What can hang from each mark:
X: T
G: J Q
B: P
J: F G
Q: U
U: Q
P: B F
T: F X
F: J P T

Each row was made from one small tree. Brackets hold a mark, then the marks that hang from it, in alphabetical order. Every link used is in the known rows. Write each row's tree.
Known rows:
{F J {P B}}: 0.386 -1.389 -2.348 1.108 1.775 1.479 -1.118 -0.554 1.456 0.664 -1.135
 1.142 1.283 -3.214 0.654 0.964 -3.170 -0.909 2.800 1.174
{X {T {F J P}}}: 2.584 -0.141 -3.417 -3.076 1.421 2.681 0.394 -1.715 0.485 0.699 0.601
 2.128 0.482 -3.429 0.645 0.951 -3.049 0.872 1.004 0.171
{B P}: 0.852 2.300 -0.138 -1.426 -0.230 0.154 -2.809 0.443 0.023 0.841 0.311
 0.034 -0.302 -0.126 -0.704 0.293 -0.190 0.185 -0.109 -1.027
{G {J F} {Q U}}: 2.344 0.579 0.782 -2.306 1.663 -1.033 3.286 1.054 1.907 -0.815 -0.640
 -0.875 -0.485 0.757 3.456 -0.601 -0.735 3.462 -0.568 3.709
{G J}: -0.711 0.147 0.106 -3.137 -0.022 0.744 0.539 1.301 0.567 -0.199 -1.059
 0.358 -0.331 -0.164 2.686 0.491 -0.260 0.665 0.246 0.815
{F {J G} P T}: 3.287 2.568 -5.031 -1.595 1.840 1.386 -0.174 -1.816 2.063 1.832 0.842
 -0.162 -1.170 -4.372 0.725 0.169 -2.489 -0.157 1.518 0.278
{J {F P T} G}: 4.579 3.913 -3.677 -4.076 1.922 0.122 -0.086 -2.548 2.931 1.690 2.156
 -1.015 -0.445 -1.296 0.905 -1.466 -1.599 2.055 0.553 0.472
{J {F T}}: 2.924 1.526 -1.108 -1.646 1.166 -1.243 0.540 -1.152 1.355 0.607 1.051
 -1.017 -0.937 -0.454 -0.052 -0.910 0.692 1.947 -0.101 0.118
{P {F {J G} {T X}}}: 1.741 0.345 -5.561 3.964 1.466 1.822 -0.177 -0.365 1.814 2.737 3.751
 0.429 -0.214 -3.028 1.904 -1.354 -1.575 1.648 0.829 -0.346
{F {J G} {P B} {T X}}: 2.122 1.795 -5.554 2.233 2.118 2.027 -1.529 -0.997 3.577 3.317 -0.124
 0.410 0.463 -3.363 1.687 -0.790 -3.686 1.004 3.723 1.492
{X {T {F {J G} {P B}}}}: 1.669 1.745 -5.597 -3.345 2.201 4.139 -0.900 -1.967 1.598 1.370 1.838
 2.130 1.076 -3.002 2.514 0.617 -5.055 2.294 3.327 1.276
{F J}: 0.718 -1.863 -1.158 1.908 1.099 0.388 0.259 0.164 -0.367 0.405 -0.541
 0.278 -0.631 -2.843 0.321 0.748 -0.922 -1.121 0.402 -0.010
{P B {F J {T X}}}: -0.418 -1.386 -4.116 5.294 1.659 1.673 -0.952 0.327 2.238 1.853 2.130
 1.546 1.282 -2.334 0.973 -0.370 -1.464 1.585 2.394 0.303
{B {P {F J {T X}}}}: 1.909 0.746 -3.630 3.095 1.058 1.338 -2.748 0.626 1.524 2.715 2.812
 1.037 0.076 -3.070 -0.149 -0.455 -0.558 1.237 0.569 -1.303
{P B {F {J G} T}}: 0.093 1.337 -5.661 1.020 1.846 2.363 -1.016 -0.658 1.845 1.170 4.326
 0.729 0.093 -3.359 1.851 0.322 -2.084 1.414 2.330 0.177
{G {J F} Q}: 1.993 0.176 0.547 -1.274 1.077 -0.430 1.903 1.568 2.305 -0.411 -1.036
 0.661 -0.272 -0.057 3.541 -0.145 -1.125 1.737 -0.154 1.675
{U Q}: 0.317 0.388 1.854 -0.228 0.708 -0.276 -0.227 0.522 -0.508 1.168 0.718
 0.686 0.677 0.352 -0.890 0.175 -0.766 -0.415 0.074 -0.135
{F T}: 0.759 2.121 -1.151 -1.185 0.333 0.040 0.070 -0.512 0.956 0.368 0.051
 -0.396 -0.760 -0.717 -0.618 0.087 0.591 0.407 0.199 -0.174
{B {P F}}: 0.069 1.476 -1.006 -0.715 0.100 0.996 -2.810 0.606 0.051 0.545 3.632
 0.994 0.885 -0.249 -0.561 0.177 -0.159 1.232 -0.641 -1.481
{X T}: 0.193 2.294 -0.444 -1.761 0.511 0.016 0.465 -0.647 0.131 0.386 0.874
 1.319 -0.219 0.245 0.283 0.969 -0.259 1.296 0.089 -0.166
{P F}: -0.848 -0.504 -0.956 0.709 0.225 0.709 0.031 -0.137 0.271 -0.306 3.426
 0.988 1.026 -0.059 0.290 0.011 0.028 0.985 -0.517 -0.588
{G {J {F P}} Q}: 3.047 0.789 -0.384 -2.801 1.552 -0.159 1.647 0.747 3.373 -0.085 -0.953
 0.923 0.604 -0.833 3.303 -0.045 -2.394 1.429 0.341 2.003

Write each row's tree:
1.166 -0.255 -3.879 -2.441 1.835 3.388 -0.629 -1.474 1.167 0.448 0.455
 2.673 1.515 -2.916 1.115 1.171 -3.977 1.643 3.126 1.118
{X {T {F J {P B}}}}
3.243 3.793 -4.106 -3.493 2.230 0.562 -1.161 -2.020 3.427 1.680 1.942
 -0.479 0.423 -0.871 1.306 -1.226 -2.571 2.726 2.523 1.473
{J {F {P B} T} G}
0.124 -1.403 -2.323 0.904 0.322 2.771 -1.366 -0.134 1.841 1.277 -0.610
 1.425 2.842 0.497 1.010 -1.838 -2.978 2.122 3.125 1.688
{T {F {P B}} X}
-0.154 0.961 0.490 -1.920 0.703 0.123 3.008 1.539 1.793 -1.133 -1.714
 -0.444 -0.155 0.484 2.634 0.424 -0.592 2.032 -0.051 3.641
{G J {Q U}}
0.186 0.318 -5.765 4.513 2.007 2.360 -1.000 -0.258 2.582 2.604 3.508
 1.090 0.762 -2.478 2.494 -1.009 -2.455 2.111 2.707 0.410
{P B {F {J G} {T X}}}
4.310 2.662 -2.263 -0.567 1.824 -0.194 0.869 -0.952 3.168 1.021 1.308
 0.212 0.300 -0.464 2.102 -1.282 -3.086 1.292 0.391 1.423
{J {F P} {G Q}}
3.046 2.384 -0.460 -4.043 1.681 -1.062 3.435 0.476 2.964 -0.393 -0.426
 -1.235 -1.447 0.042 2.609 -0.614 -0.170 3.943 -0.206 3.515
{G {J {F T}} {Q U}}
0.995 -0.051 -3.712 3.858 1.312 1.715 1.224 0.477 1.474 0.475 3.474
 1.436 0.198 -2.717 2.419 0.273 -2.738 0.121 0.033 0.207
{P {F {J {G Q}}}}
1.860 1.019 -4.581 -2.506 1.096 3.052 0.746 -1.309 -0.305 1.105 2.312
 1.197 -0.943 -2.597 2.376 0.359 -2.956 1.813 0.771 -0.224
{X {T {F {J G}}}}
1.096 0.267 -1.035 -4.405 1.795 0.656 -0.686 0.228 2.760 0.114 -0.678
 0.651 1.349 -0.141 3.545 -0.361 -2.437 2.298 2.332 2.060
{G {J {F {P B}}}}
1.478 1.577 -3.859 1.301 2.770 1.474 1.001 -0.778 2.845 0.664 -0.116
 -0.072 0.537 -2.572 2.123 0.344 -4.449 1.403 2.624 4.209
{F {J {G {Q U}}} {P B}}
-0.852 -0.568 -3.671 1.912 1.573 1.636 -0.701 -0.286 1.405 0.417 3.130
 1.285 0.522 -3.316 0.541 0.814 -1.066 0.822 2.031 0.202
{P B {F J T}}
1.728 -1.167 -3.798 -0.876 0.550 2.973 0.153 -0.738 -0.711 1.027 1.240
 -0.076 -0.616 -2.746 2.153 -0.712 -2.460 0.622 0.655 0.032
{T {F {J G}}}
3.237 2.225 -1.118 -0.124 2.028 -0.919 2.696 -0.558 1.766 0.403 1.541
 -1.541 -0.835 0.883 2.083 -1.717 -1.370 3.260 -0.855 3.053
{J F {G {Q U}}}
1.882 1.117 -2.650 2.114 1.822 0.401 2.294 -0.103 1.227 0.471 0.175
 -0.943 -1.367 -2.113 1.826 0.039 -2.286 0.765 0.007 2.897
{F {J {G {Q U}}}}
4.159 4.319 -2.283 -1.657 2.178 -1.127 2.635 -1.063 2.687 0.539 1.521
 -2.016 -1.480 0.143 1.374 -1.720 -0.807 3.926 -0.389 3.038
{J {F T} {G {Q U}}}
2.083 2.490 -5.478 -1.099 2.148 2.006 -1.343 -1.515 3.020 1.741 0.644
 0.107 -0.110 -4.096 1.328 0.453 -3.433 0.221 3.411 1.204
{F {J G} {P B} T}
1.125 -3.383 -3.401 2.784 1.045 3.278 -1.262 -0.017 1.408 1.752 -1.075
 1.620 2.131 -2.432 1.513 -0.995 -3.994 0.978 3.477 1.528
{T {F J {P B}} X}
1.935 -2.102 -3.878 2.585 0.537 3.038 0.146 -0.103 -0.019 2.442 0.673
 0.315 0.040 -2.203 2.565 -1.902 -2.926 1.268 1.038 0.345
{T {F {J G}} X}
1.356 -0.652 -2.617 -1.505 0.919 2.406 0.819 -0.824 -0.811 0.477 0.978
 1.850 -0.441 -2.618 0.873 1.019 -1.797 1.306 0.616 -0.309
{X {T {F J}}}
5.335 5.000 -3.238 -3.012 2.516 -0.735 2.347 -2.079 3.866 0.826 1.603
 -1.758 -0.684 -0.631 1.048 -1.540 -1.972 3.728 -0.012 3.378
{J {F P T} {G {Q U}}}
-1.209 0.599 -2.767 3.289 0.778 1.300 -1.183 0.315 2.532 1.390 2.606
 1.195 1.741 0.269 0.830 -0.958 -0.499 2.529 2.138 0.499
{P B {F {T X}}}
1.004 2.685 -2.638 1.221 0.086 0.894 -3.097 0.428 1.934 2.222 3.213
 0.760 0.858 -0.203 -0.624 -1.090 0.108 2.201 0.158 -1.302
{B {P {F {T X}}}}
4.859 3.062 -3.939 -0.603 2.118 -0.157 -0.185 -1.724 3.417 3.285 1.286
 -0.840 0.008 -0.708 1.367 -2.811 -1.766 2.714 0.923 0.857
{J {F P {T X}} G}
-0.881 -0.678 -4.316 2.170 1.742 2.413 -0.996 -0.202 0.841 0.891 3.919
 1.254 0.871 -2.589 2.725 0.057 -2.737 0.803 1.926 0.356
{P B {F {J G}}}
2.838 -0.734 -4.600 -2.343 1.065 3.422 -0.043 -1.485 0.568 1.046 0.968
 0.287 0.391 -3.607 1.722 -0.453 -3.736 0.306 1.299 0.356
{T {F {J G} P}}
1.453 -1.544 -5.329 1.808 1.311 3.950 -1.331 -0.526 1.900 2.722 0.180
 1.053 1.658 -2.548 2.887 -1.639 -4.950 1.440 3.752 1.579
{T {F {J G} {P B}} X}
-1.255 -2.541 -2.552 3.514 1.353 1.847 -0.961 0.327 0.593 -0.032 2.797
 1.664 1.302 -2.520 1.332 0.912 -1.663 0.445 1.897 0.263
{P B {F J}}
0.447 1.893 -5.453 3.124 1.891 2.124 0.238 0.018 3.254 0.692 3.567 1.553
 0.104 -3.079 2.256 0.717 -2.960 1.073 2.311 1.058
{P B {F {J {G Q}} T}}
5.375 3.636 -3.612 1.394 2.131 -0.294 0.871 -1.003 4.814 2.762 0.761
 0.189 -0.019 -0.668 1.737 -2.545 -2.614 2.358 0.925 1.707
{J {F P {T X}} {G Q}}
